Each row comes from the steps of one path. Every step used is in the known rows, and no mark comes twice. Write the path behind each row, first mark first.
Known rows:
s, d, f, t: [ 2.55  2.03  3.69 -1.82 -0.79 -0.62  0.89  1.77  0.70 -0.90  0.68  0.08
  0.33  1.39 -0.32 -1.52 -1.16  0.01  0.00  1.23 -2.16 -0.17 -2.70  0.18]
a, f, p, e: [ 0.81  1.51  2.91 -2.21 -1.03  0.49  2.11  1.08  0.63 -0.96  0.41  0.00
  0.48  4.22 -0.26 -1.15  0.22  0.84  0.00  0.95 -1.19  0.30  0.78  0.72]
e, f, p: [ 0.22  1.31  1.48 -0.38  1.33  0.11  1.42 -1.09  0.64 -1.22 -0.18  0.46
  0.15  2.89 -0.05 -1.23  0.22  1.28  0.36  1.18  0.72  0.12  1.06  0.14]
l, f, t: [ 0.35  0.28  0.02 -1.41  0.75 -0.53 -1.21  0.23 -0.05 -1.19  0.02  0.99
  0.28 -1.44  0.26 -0.60 -0.34 -0.18 -0.47  1.68 -0.61  0.24 -0.65 -0.16]
l, f, t, d, e: [-0.11  2.12 -1.90 -1.96  1.16  0.13 -0.27  0.78 -0.06 -0.98 -0.83  1.38
 -0.04 -0.80 -0.27 -0.41  0.41 -1.11 -0.53  2.75 -0.24 -0.05 -1.25 -0.68]
d, e: [ 0.32  2.11 -1.04  0.25  0.02  0.16  0.65  1.38 -0.02 -0.42 -0.87  0.58
 -0.06 -0.43 -0.75  0.02 -0.61 -0.09 -0.31  1.43 -1.31 -0.93  0.48 -0.25]
l, e, f: [-0.31  1.54 -0.48  1.84  0.26 -0.69 -1.69 -1.26  0.02 -0.99  0.38  1.87
  0.18  0.17  0.31 -0.64 -0.09  0.46  0.40  2.03  0.62 -1.35  1.10  0.21]
p, a, e, f, d: [ 1.33  2.28  1.61 -2.21  1.07  0.00  2.04  0.34 -0.07 -0.14  0.29  0.15
 -0.31  3.62 -0.33 -1.60  0.49  0.41  0.21 -0.28  0.08  0.20  0.12 -0.05]
f, p, a, e: [ 1.01  1.77  0.18 -2.85 -0.17  0.70  3.50  1.60 -0.48 -0.38  0.33 -0.03
  0.34  3.68 -0.70 -1.42  0.93  0.44 -0.14 -0.01 -0.55  0.85  0.39 -0.64]
l, e, f, t, d, a: [ 0.18  2.21 -0.29  0.31  1.45 -0.16 -0.89 -0.97  0.38 -0.89 -0.64  2.55
  0.13 -0.68 -0.32 -0.84  0.24 -0.43 -0.23  2.65  0.45 -1.12 -0.20 -0.32]
a, e, f, d: [ 1.80  2.05  5.96 -2.63  2.48  0.14  0.46 -0.69  0.43 -0.59 -0.64 -0.63
 -0.08  2.82  0.06 -1.18  0.03  0.86  0.52  0.96  0.73 -1.54  0.27  0.32]
f, p, e: [ 0.17  1.55 -0.47 -1.95 -0.92  0.40  2.36  1.04  0.02 -0.77  1.25  0.40
  0.50  2.62 -0.71 -1.61 -0.02  1.01 -0.71  0.24 -0.08  1.36  1.39 -0.41]
f, t, d: [ 0.17  0.32  1.11 -2.65  1.68  0.34  1.45 -0.93  0.17  0.31 -0.66  0.52
 -0.17 -1.21 -0.49  0.07  0.68 -1.62 -0.63  1.08  1.15  0.23 -0.86 -0.52]
f, d: [ 1.67 -0.15  3.46 -2.10 -0.48 -0.23  0.54  0.78 -0.60 -0.09  0.86 -0.71
 -0.20 -0.94 -0.09 -1.14 -0.50  0.49 -0.80  0.42  0.30  1.11  0.81 -0.04]
p, a, f, t: [ 1.04  0.44  1.32 -1.77 -0.38 -0.25  2.24  0.68  0.17 -0.07  0.20  0.52
 -0.07  1.61 -0.34 -0.66  0.20 -0.47 -0.23 -0.07 -1.51  0.77 -0.19  0.52]
l, e, f, p, a: [-0.03  2.09 -1.69  0.75 -0.49 -0.41  0.45 -0.32 -0.34 -1.26  0.96  2.06
  0.32  1.67 -0.10 -1.51  0.36  0.73  0.07  1.95  0.33 -0.09  1.61 -0.20]
e, f, d, s: [ 1.90  1.66  3.70 -0.72  1.53 -0.45  0.90 -0.53  0.99 -0.63 -0.34  1.50
 -0.29  2.61  0.07 -1.78 -0.69  0.78 -0.39  1.09  0.40 -0.06  1.36  0.35]
e, f, d: [ 1.11  0.91  3.67 -0.84  1.24 -0.45  0.26 -1.07  0.32 -0.74  0.25 -0.08
 -0.35  1.12  0.15 -1.42 -0.41  1.12 -0.02  0.99  1.01  0.33  0.99  0.40]
a, e: [ 0.85  1.34  3.09 -2.00  1.47  0.52  0.23  0.16  0.17  0.01 -0.81 -0.56
  0.20  1.91 -0.06 -0.04  0.40 -0.06  0.53  0.07 -0.04 -1.79 -0.63  0.01]
a, f, t: [ 1.43 -0.23  5.49 -2.07  0.61 -0.13  0.73 -0.24  0.75 -0.51 -0.68 -0.06
  0.25  0.32  0.07 -0.01 -0.32 -0.27 -0.04  1.26 -1.23 -0.84 -0.25  1.04]
s, d, e, f: [ 1.29  3.45  2.82  0.80 -0.54 -0.06  0.27  0.63  0.96 -0.95 -0.24 -0.04
 -0.18  2.06 -0.50 -1.66 -0.41  0.43  0.44  1.73 -1.46 -1.59 -1.27  0.22]
p, a, f, d, s: [ 2.08  1.40  1.66 -1.83 -1.24 -0.14  2.69  1.98  0.23  0.12  0.24  1.04
 -0.28  3.68 -0.29 -1.52  0.11 -0.15 -0.53 -0.09 -1.62  1.17  0.45  0.46]
l, e: [-0.17  0.70 -1.33  1.13 -1.03 -0.47 -1.56  0.10 -0.61 -0.43  0.73  1.41
  0.33 -1.40  0.11 -0.23 -0.09 -0.16 -0.09  1.58  0.04 -0.91  0.82 -0.14]
a, f, d: [ 2.02  0.18  5.95 -2.30 -0.68 -0.03  0.65  0.83  0.10 -0.41  0.03 -0.95
 -0.09  1.32  0.22 -0.76 -0.19  0.48 -0.07  1.04 -0.83  0.10  0.27  1.02]
t, d, e, f, p: [-0.56  3.69 -1.92 -1.07  1.58  1.13  2.37  0.10  0.36 -0.44 -1.42  0.85
 -0.43  2.76 -0.86 -0.47  1.28 -0.64  0.13  2.48  1.00 -0.35 -0.38 -0.73]
e, f: [-0.19  1.00  0.92  0.81  1.67 -0.27 -0.17 -1.68  0.81 -0.69 -0.40  0.58
 -0.18  1.85  0.24 -0.52 -0.03  0.72  0.62  0.65  0.73 -0.52  0.44  0.42]

Write each row's path:
[ 2.22  2.05  4.49 -0.04 -1.64  0.44 -0.20  2.08  1.23 -0.52 -0.67 -0.55
  0.13  2.52 -0.35 -1.61  0.06  0.28  0.35  0.47 -3.01 -0.87 -3.19  0.48]
s, d, a, f
[ 1.68  2.83  2.50 -1.43  2.17  0.99  0.86  1.12  0.98 -0.96 -2.02  0.54
  0.38  3.40 -0.70 -1.27  0.29  0.96  0.24  0.72 -1.38 -1.22 -1.16 -0.29]
d, a, e, f, p
[-0.57  2.23 -0.76  0.05  0.69 -0.30  0.30 -0.94  0.97 -0.68  0.89  1.14
 -0.07  3.19 -0.25 -1.33 -0.44  0.97  0.01 -0.02  0.62  0.22  1.01  0.32]
p, e, f
[ 1.96  0.77  3.43 -1.26  0.70  0.40  0.36  1.46  1.08 -0.64 -1.83  0.72
  0.33  0.24 -0.57 -0.45 -0.37 -0.02 -0.42  0.81 -2.77 -0.49 -1.47  0.46]
d, a, f, t
[ 0.62  1.73 -0.71 -1.65  0.23  0.29  1.87  1.04 -0.30  0.38  0.08  0.14
 -0.10  2.93 -0.44 -0.65  0.76 -0.31  0.21 -0.93 -0.56  0.00 -0.53 -0.34]
p, a, e
[ 1.10  2.40  4.19 -2.23  2.53  0.61  1.39 -0.66  0.68 -0.98 -0.96 -0.23
  0.30  4.33 -0.09 -1.02  0.59  0.94  0.83  1.10  0.46 -1.78  0.22  0.14]
a, e, f, p
[ 2.28  2.95  4.24 -1.11 -2.16  0.65  1.05  2.62  1.27 -0.94  0.09 -0.23
  0.40  4.00 -0.75 -2.54  0.04  0.81 -0.05  0.55 -3.05 -0.08 -2.43  0.28]
s, d, a, f, p, e
[-0.05  1.45 -3.67 -1.24 -1.15  0.09  0.94  1.93 -0.65 -1.29  0.89  0.97
  0.30  2.32 -0.02 -1.58  0.70  0.59 -0.25  1.05 -0.83  1.87 -0.17 -0.65]
l, f, p, a
[ 0.52  2.35 -0.13 -1.14  1.30  0.10  1.81 -0.08  0.20 -0.08 -0.17  0.50
 -0.23  4.15 -0.30 -1.01  0.73  0.17  0.62 -0.53 -0.05 -0.36 -0.30 -0.04]
p, a, e, f
[-0.20  1.72  0.23  0.07  1.34 -0.43 -0.82 -1.86  0.15 -0.78 -0.02  2.21
  0.05 -0.63  0.01 -0.60  0.32 -0.56  0.03  2.74  1.39 -1.22  0.51 -0.12]
l, e, f, t, d
[ 1.13  2.04 -0.30 -1.44 -0.56 -0.31 -0.92  2.27 -0.71 -1.33  0.28  0.43
 -0.07 -0.60 -0.05 -1.34 -0.62  0.54 -0.67  2.44 -1.01  0.59  0.13 -0.32]
l, f, d, e
[ 0.24  2.92 -0.45  0.95  1.33 -0.06  0.49  0.03  0.58 -0.97 -1.18  0.96
 -0.22  1.08 -0.54 -0.40 -0.61  0.54  0.18  1.93 -0.70 -1.37  0.83  0.10]
d, e, f
[ 2.76  0.96  6.00 -2.27 -0.42  0.00  1.28  1.34  0.81 -0.26 -0.59  0.61
 -0.02  2.85  0.13 -1.13 -0.46  0.11 -0.41  1.18 -1.39 -0.32  0.60  0.98]
a, f, d, s
[ 0.08  2.99 -4.53 -2.85 -0.01  0.84  3.67  2.18 -0.25 -0.16  0.02  0.96
 -0.13  4.36 -0.75 -0.65  1.27 -0.75  0.00  1.14  0.06  1.94 -1.82 -0.95]
t, d, f, p, a
[ 1.52  3.96  1.60 -0.03 -1.20  0.09  2.15  1.50  0.62 -1.10  0.29  0.19
 -0.09  3.46 -0.87 -2.45 -0.03  0.66  0.17  1.55 -1.77 -0.44 -0.86 -0.15]
s, d, e, f, p, a
[-0.61  4.06 -3.57 -1.10  1.05  1.07  3.26  0.54  0.15 -0.28 -1.02  1.18
 -0.54  3.49 -1.06 -0.78  1.53 -0.81  0.02  1.94  0.70  0.36 -0.39 -0.90]
t, d, e, f, p, a
[ 0.58  1.87  1.88 -1.23  3.18  0.05  1.48 -1.91  1.50 -0.36 -1.40  2.27
 -0.30  2.10 -0.23 -0.78  0.30 -0.81 -0.16  1.58  1.22 -0.70 -0.04  0.00]
e, f, t, d, s
[ 2.30  2.67  2.24 -1.72 -1.83 -0.06  1.70  2.64  0.42 -1.17  0.94 -0.32
  0.47  3.64 -0.34 -1.93 -0.53  0.75  0.27  1.26 -2.11  0.36 -2.22 -0.05]
s, d, f, p
[ 0.44  2.19 -2.16 -2.23 -0.35  0.35  1.03  2.07 -0.57 -1.28  0.44  0.65
  0.39  3.27 -0.05 -1.59  0.93  0.55  0.02  1.16 -0.83  0.94 -0.47 -0.63]
l, f, p, a, e
[-0.10  3.47 -3.76 -3.07  0.15  0.85  3.05  1.90  0.11 -0.41  0.29  1.07
  0.04  4.53 -0.77 -0.77  0.82 -0.46 -0.12  1.40  0.37  1.56 -1.40 -0.80]
t, d, f, p, e
[ 2.75  1.69  5.90 -0.93 -1.08  0.27  0.13  1.77  1.30 -0.67 -0.76 -0.33
  0.26  1.41 -0.50 -1.72 -0.21  0.00 -0.03  0.82 -3.11 -0.89 -3.13  0.48]
s, d, a, f, t
[ 0.17  2.72 -3.06 -2.77  0.49  0.91  2.83  1.65 -0.02 -0.37 -0.31  0.67
  0.00  3.66 -0.54 -0.32  1.02 -0.74  0.13  1.71  0.37  1.19 -1.78 -0.78]
t, d, f, p
[ 1.94  2.42  1.85 -0.72 -1.56 -0.37  0.45  2.17  0.60 -0.72  0.77 -0.17
  0.20  2.78 -0.11 -1.38 -0.71  0.34  0.48  0.82 -2.05 -0.17 -2.83  0.18]
s, d, f
[ 1.40  2.61  1.99 -0.68  2.42  0.74 -0.15  0.69  1.11 -0.63 -2.20  0.61
  0.17  2.66 -0.51 -0.82  0.14  0.64  0.42  0.37 -1.34 -1.63 -1.58 -0.07]
d, a, e, f
[ 2.80  2.94  6.35 -1.35  0.98  0.36  0.11  0.90  1.43 -0.79 -1.16 -0.11
  0.22  2.21 -0.62 -2.10 -0.12  0.31  0.26  0.72 -2.03 -1.78 -3.12  0.03]
s, d, a, e, f, t
[ 0.41  0.85 -0.58 -0.59 -1.10  0.02  1.86  1.09  0.07  0.11  0.28  0.32
 -0.20  3.08 -0.14 -0.54  0.64 -0.19  0.26 -0.45 -1.40  0.79 -0.35  0.49]
p, a, f
[ 0.72  2.54  1.34 -0.23  2.08 -0.29  0.93 -0.36  0.70 -1.13 -1.26  1.25
 -0.09 -0.35 -0.76 -0.54 -1.03  0.25 -0.33  2.31 -0.78 -1.40  0.93  0.11]
d, e, f, t
[ 0.33  1.70  1.29 -1.06  3.08  0.29  0.84 -1.54  1.18 -0.55 -1.55  1.30
 -0.27  0.92 -0.46 -0.71  0.43 -0.44 -0.11  1.40  0.73 -0.29 -1.02 -0.16]
e, f, t, d, a
[ 0.38  2.34  0.16  0.21  1.55 -0.39 -0.25 -1.36  0.69 -0.70 -0.54  3.48
  0.10  0.64 -0.07 -0.91  0.09 -0.86 -0.30  2.82  0.93 -1.57  0.83 -0.15]
l, e, f, t, d, s
[ 2.28  0.63  2.68 -1.78 -0.32  0.19  0.37  2.12 -0.25 -0.24 -0.14 -0.17
 -0.08 -0.91 -0.62 -1.48 -0.60  0.68 -1.11  0.33 -1.13  1.24 -0.34 -0.31]
f, d, a
[ 0.84  2.36  4.62 -3.01  3.91  0.51  1.01 -1.68  0.94 -0.35 -1.59  0.21
 -0.08  2.70 -0.19 -0.44  0.80 -0.52  0.62  1.33  1.29 -2.11 -0.87  0.00]
a, e, f, t, d
[ 0.15  3.01 -1.09 -2.16  0.16  1.63  2.20  1.71  0.79 -0.11 -1.22  0.71
 -0.07  4.08 -0.96 -0.89  1.59 -0.65 -0.22  0.95 -0.62  0.72 -1.88 -0.42]
t, d, a, f, p, e
[ 2.33  3.20  4.85 -0.45  0.41  0.54 -0.25  1.20  1.38 -0.63 -1.06 -0.36
  0.13  3.38 -0.46 -2.00  0.16  0.51  0.62  0.39 -1.95 -1.80 -3.17  0.03]
s, d, a, e, f
